Each row was made from one path, in order. Every step used is in the known rows, and no mark comes twice. Write each row's path.
Known rows:
J L K E: [ 4.07, -1.22,  2.61,  1.70, -0.33, -1.12,  0.03, -0.45, -0.67, -0.38,
 -2.11, -0.57, -3.09, -0.29,  1.04, -0.71, -0.41, -1.75, -0.91,  0.07]
L K Y: [ 1.45,  0.81,  3.58,  0.59, -0.25, -0.94,  1.66,  2.72,  1.46,  2.02,
 -0.72,  3.07,  0.90,  0.11,  1.49, -0.06, -0.93,  1.66,  0.45, -0.76]
Q K E: [ 2.28, -0.19, -0.86,  0.53,  1.12,  2.19, -1.63, -2.18,  1.23, -0.84,
 -1.58, -1.37,  0.94,  2.94, -0.43, -0.46, -1.18,  0.80,  0.90,  1.76]
K B J L: [-2.89, -1.26, -1.85, -2.83,  0.40,  0.85, -0.67,  0.11, -1.46, -0.56,
  2.59, -0.56, -1.29, -1.83, -1.30, -0.21,  0.78, -2.07, -1.05, -1.52]
Y K: [-1.13,  0.58, -2.11,  3.80, -1.18,  1.14,  1.31, -0.52, -1.59, -2.44,
 -0.86, -1.47, -1.13,  2.70, -0.41, -0.07, -0.57,  1.81, -0.19, -0.16]
Q K E J B: [-0.34,  1.07, -2.31, -0.68,  1.32,  0.13, -1.94, -3.20,  2.84, -1.39,
 -2.53, -0.25,  2.68,  3.51, -0.79,  0.19, -1.23,  0.71,  1.71,  2.70]
Q K Y: [ 1.24,  1.13, -0.14, -1.33,  2.67,  1.85, -0.89,  0.04,  2.41, -0.47,
 -0.74,  1.72,  2.75,  1.88,  0.52,  0.17, -1.01,  3.21,  1.04,  0.21]
J E: [ 4.49,  0.79, -1.03,  0.69,  1.24,  0.67, -0.81, -0.20,  1.03, -2.71,
 -1.48, -3.55, -1.41, -0.09,  0.41, -0.17,  0.16, -1.39, -0.69,  0.25]
Q K B J E: [-5.80, -0.97, -2.86, -3.69,  1.87,  2.16, -2.63, -1.94,  1.56, -1.80,
  1.93, -3.09,  0.09, -1.95, -0.71,  0.12, -0.14, -1.45,  0.49,  0.67]
J E K B: [ 0.75, -0.28, -1.48,  2.06,  1.48, -0.56, -0.09, -0.29, -0.30,  0.09,
  0.02,  0.84, -0.46, -1.95,  0.89,  0.41,  0.27, -2.46, -1.30, -0.58]
J L K B: [ 0.36, -1.12,  0.67, -0.57, -0.07, -1.15,  0.36,  0.93, -1.22, -0.03,
 -0.72,  0.64, -2.57, -3.90,  1.36,  0.92,  0.21, -1.40, -2.45, -0.95]
E K: [ 4.20,  0.39, -1.33,  2.33, -0.35, -1.11,  0.36,  0.98, -1.56,  1.99,
  0.10,  2.92,  0.19,  0.52, -0.11, -1.16, -0.21,  1.62,  0.67, -0.94]
B J: [-0.61, -0.02, -1.11, -2.29, -1.12,  0.89, -0.68,  0.47, -0.59,  0.18,
  2.38, -1.96, -0.65,  0.92, -2.08, -2.08,  0.17,  0.67,  1.90, -0.75]
L K B J E: [-5.31, -1.59,  0.69, -2.04, -0.87, -0.55, -0.02,  0.75,  0.78,  0.76,
  1.79, -1.82, -2.05, -3.65,  0.19, -0.19,  0.01, -2.93, -0.05, -0.41]
E J L K: [ 3.44,  1.49, -0.72,  0.28, -0.30, -3.43, -0.12,  1.23, -1.22, -0.19,
 -1.44, -0.58, -2.99, -2.04,  1.32,  0.85, -0.03,  0.17, -1.58,  0.84]
J L: [ 5.98,  0.39, -0.72, -0.12,  1.20,  0.10, -0.68,  0.03, -1.51, -2.17,
 -1.35, -1.17, -2.28, -0.23,  0.18, -0.32,  0.37,  0.22, -1.45, -1.00]
Q K B J: [-5.71, -1.01, -3.21, -4.13,  0.89,  2.19, -1.99, -1.04,  0.58, -0.19,
  2.35, -0.93,  1.17, -1.01, -1.38,  0.19, -0.31,  0.49,  0.90,  0.29]
Q K Y J L: [ 0.03, -0.97,  0.98, -2.42,  3.99,  1.67, -0.78, -0.73,  0.28, -1.91,
  0.23, -1.57,  3.11,  0.18,  0.28,  0.10,  0.53,  2.63, -1.33, -0.83]
Q K B: [-2.00, -0.23, -2.94, -1.78,  1.59,  2.07, -1.19, -0.81,  0.58, -0.69,
  0.05,  0.29,  1.79, -1.14, -0.15,  1.52, -0.55,  1.13, -0.88,  0.60]
Y J Q: [ 3.97, -0.39,  2.22, -0.57, -2.70,  1.42,  1.09,  0.33, -1.28,  0.64,
  0.53, -2.41,  2.18, -0.31, -1.25,  0.48,  2.35,  1.09,  0.15, -0.45]
E J: [ 4.10,  2.80, -2.66,  0.64, -0.40, -1.20,  0.00,  1.33, -0.37, -0.20,
 -0.59, -0.37,  0.18,  0.85, -0.28,  0.73,  0.09,  1.36, -0.79,  1.18]

Which path is each row?
[-0.74, -0.94,  4.54, -0.31,  0.03, -0.56,  2.24,  2.72,  0.48,  1.73,
  0.68,  0.62,  2.48, -0.70,  0.77, -0.18,  0.36,  2.10, -1.02, -1.41] : L K Y J
[-3.62, -1.11, -1.87, -0.21, -0.65, -0.47,  0.18,  0.67, -1.72,  3.31,
  3.49,  3.29,  0.46, -1.19, -1.22, -1.06,  0.26, -0.67,  0.91, -1.47] : E K B J
[-1.13, -0.84,  2.60, -2.77,  0.21, -1.01, -0.16,  1.24,  0.09,  0.83,
  1.66,  0.13, -1.83, -0.91,  0.11, -2.06, -0.08, -0.23,  1.37, -1.70] : B J L K Y
[ 2.66,  3.71,  0.17, -0.43, -0.73,  0.10, -0.58,  0.12,  1.92,  1.00,
 -1.34,  2.90,  2.56,  1.45,  0.76,  1.69,  0.23,  2.07,  2.40,  2.24] : E J Q K Y
[-1.17, -0.24, -0.54,  5.81, -1.20,  1.73,  1.38, -1.91, -1.11, -1.99,
 -1.44, -1.23, -0.86,  4.80, -0.54, -0.47, -0.85, -0.16,  0.20,  0.59] : Y K E
[ 2.80,  0.06,  3.27,  0.02,  1.06, -1.46,  0.79,  1.75,  0.26,  0.15,
 -1.33,  2.00, -1.61, -1.03,  1.96, -0.15, -0.39,  0.41, -0.71, -1.22] : J L K Y
[ 2.83,  0.87, -2.08,  0.65,  1.99,  0.16, -2.36, -2.69,  0.21, -1.87,
 -2.16, -1.53, -0.39,  2.04,  0.19,  0.41, -0.65, -0.07, -0.26,  2.41] : Q K E J L
[ 5.35,  1.18, -0.59,  2.55,  0.61, -0.74, -0.49, -1.04, -0.85, -1.11,
 -1.82, -0.57, -1.03,  2.70, -0.02,  0.03,  0.08, -1.80, -1.27,  1.31] : K E J L
[ 0.01, -0.29, -1.78,  1.81, -0.02, -0.75,  0.91,  1.01, -1.66,  2.59,
  1.00,  4.52,  1.25, -1.23,  0.06,  0.40, -0.03,  0.05, -0.77, -1.15] : E K B
[ 3.44,  3.25, -1.79, -0.61, -1.99, -0.19, -1.34, -0.72,  0.61,  0.45,
 -1.47,  0.40,  0.59,  0.42,  0.21,  1.70,  0.33,  1.59,  1.98,  2.67] : E J Q K
[-0.11,  0.40,  1.33,  1.26, -1.74, -2.58,  0.56, -0.71,  2.17,  1.06,
 -2.43,  1.43,  0.72,  1.40,  0.19, -0.22, -1.09, -0.81,  1.07,  1.60] : L K E J B
[ 3.17,  1.32,  3.04,  2.87, -4.28, -1.74,  1.00,  0.37,  0.75,  2.83,
 -1.98,  1.69, -1.07,  1.02,  0.84,  0.65, -0.17, -1.38,  1.59,  2.35] : L K E J Q
[ 2.32, -0.68,  2.79,  2.65, -1.94, -0.49,  0.97,  0.44,  0.75,  1.68,
 -1.53,  0.29, -1.14,  1.16,  0.49, -0.64, -1.04, -0.80,  0.29,  0.78] : L K E
[-3.38,  0.93, -1.97,  4.58, -0.85, -0.20,  1.14, -3.18,  0.44, -2.46,
 -2.50, -0.29,  0.97,  5.39, -0.85, -0.01, -0.94, -0.10,  0.84,  1.60] : Y K E J B
[-4.12, -0.84, -1.38, -2.13,  0.67,  1.37, -0.85, -0.20,  0.56, -0.92,
  2.55, -2.28, -0.66, -1.85, -1.07, -0.09,  0.61, -3.19, -0.26, -0.62] : K B J E
[ 2.66, -1.13,  2.21,  1.25,  2.50, -0.92,  1.26,  1.18, -1.80,  1.35,
  1.28,  2.67,  2.70,  0.08,  0.44, -1.04,  1.09,  1.64, -1.16, -2.63] : E K Y J L
[-1.79, -1.34,  0.74, -2.54, -1.20,  2.47,  0.06, -1.21, -0.63,  0.26,
  1.05, -1.67,  3.46, -1.85, -0.95,  1.90,  1.97,  0.91, -0.39,  0.21] : Y J Q K B
[-4.19, -0.73, -1.75, -2.64, -0.59,  1.34, -0.13,  0.64, -0.52,  0.85,
  3.13, -0.04,  0.46, -0.96, -1.77, -0.09,  0.46, -1.14, -0.04, -0.99] : K B J
[ 3.09,  1.98,  1.13,  0.26,  0.78, -3.06,  0.59,  2.00, -0.04,  0.45,
 -1.31,  1.74, -1.17, -0.80,  1.96,  0.81, -0.13,  0.51, -1.12,  0.22] : E J L K Y
[-1.57, -3.02,  1.72, -1.56,  0.43, -0.74,  1.06,  0.85, -2.51, -0.55,
  1.02, -2.73, -0.05, -4.39,  0.25,  0.95,  1.61, -0.55, -4.10, -1.63] : Y J L K B
[-0.52, -1.42,  0.76, -2.75, -1.14, -1.16, -0.87,  0.43, -1.17, -0.10,
  1.55, -2.28, -3.93, -2.03, -0.49, -2.05,  0.12, -0.69,  0.99, -1.23] : B J L K
[-0.84,  0.05,  0.66, -0.01,  1.43, -0.26, -0.58,  0.16,  1.13,  0.98,
  2.48,  0.52, -0.09,  0.80, -0.31, -2.42,  0.07, -1.36,  2.55, -1.28] : B J E K Y
[-8.81, -0.92, -2.54,  1.48, -0.19,  1.77,  0.44, -1.82, -0.68, -2.84,
  1.85, -3.13, -1.70,  0.24, -0.77,  0.24,  0.13, -2.29, -0.29, -0.56] : Y K B J E
[ 3.28,  1.92,  2.11, -0.97, -0.74,  2.09, -0.52, -0.45,  2.25,  0.99,
 -1.29,  3.11,  2.64,  1.59,  0.69,  0.79,  0.09,  1.95,  3.18,  0.81] : J Q K Y
[-5.80, -1.47,  0.66, -2.38, -2.02, -0.58,  0.61,  1.56, -0.14,  2.32,
  2.56,  0.45, -1.07, -2.91, -0.42, -0.23, -0.21, -0.85,  0.22, -0.69] : L K B J
[-1.88, -0.74,  0.83, -0.11, -1.47, -0.59,  1.26,  2.02, -0.10,  1.88,
  0.07,  1.64, -0.46, -2.89,  0.76,  1.18, -0.45, -0.35, -1.47, -0.29] : L K B
[-0.17,  1.00, -1.75,  5.71, -0.18, -0.18,  0.70, -2.33, -1.96, -2.97,
 -1.99, -1.58, -2.21,  4.02,  0.15,  0.34, -0.38, -0.78, -1.04,  1.32] : Y K E J L
[-3.00, -1.28,  4.39, -1.81,  0.38, -1.12,  2.15,  1.25,  1.98,  0.91,
 -0.20,  1.23,  3.99, -0.43,  0.21, -0.48,  0.13,  2.08,  0.22, -1.52] : L K Y J B
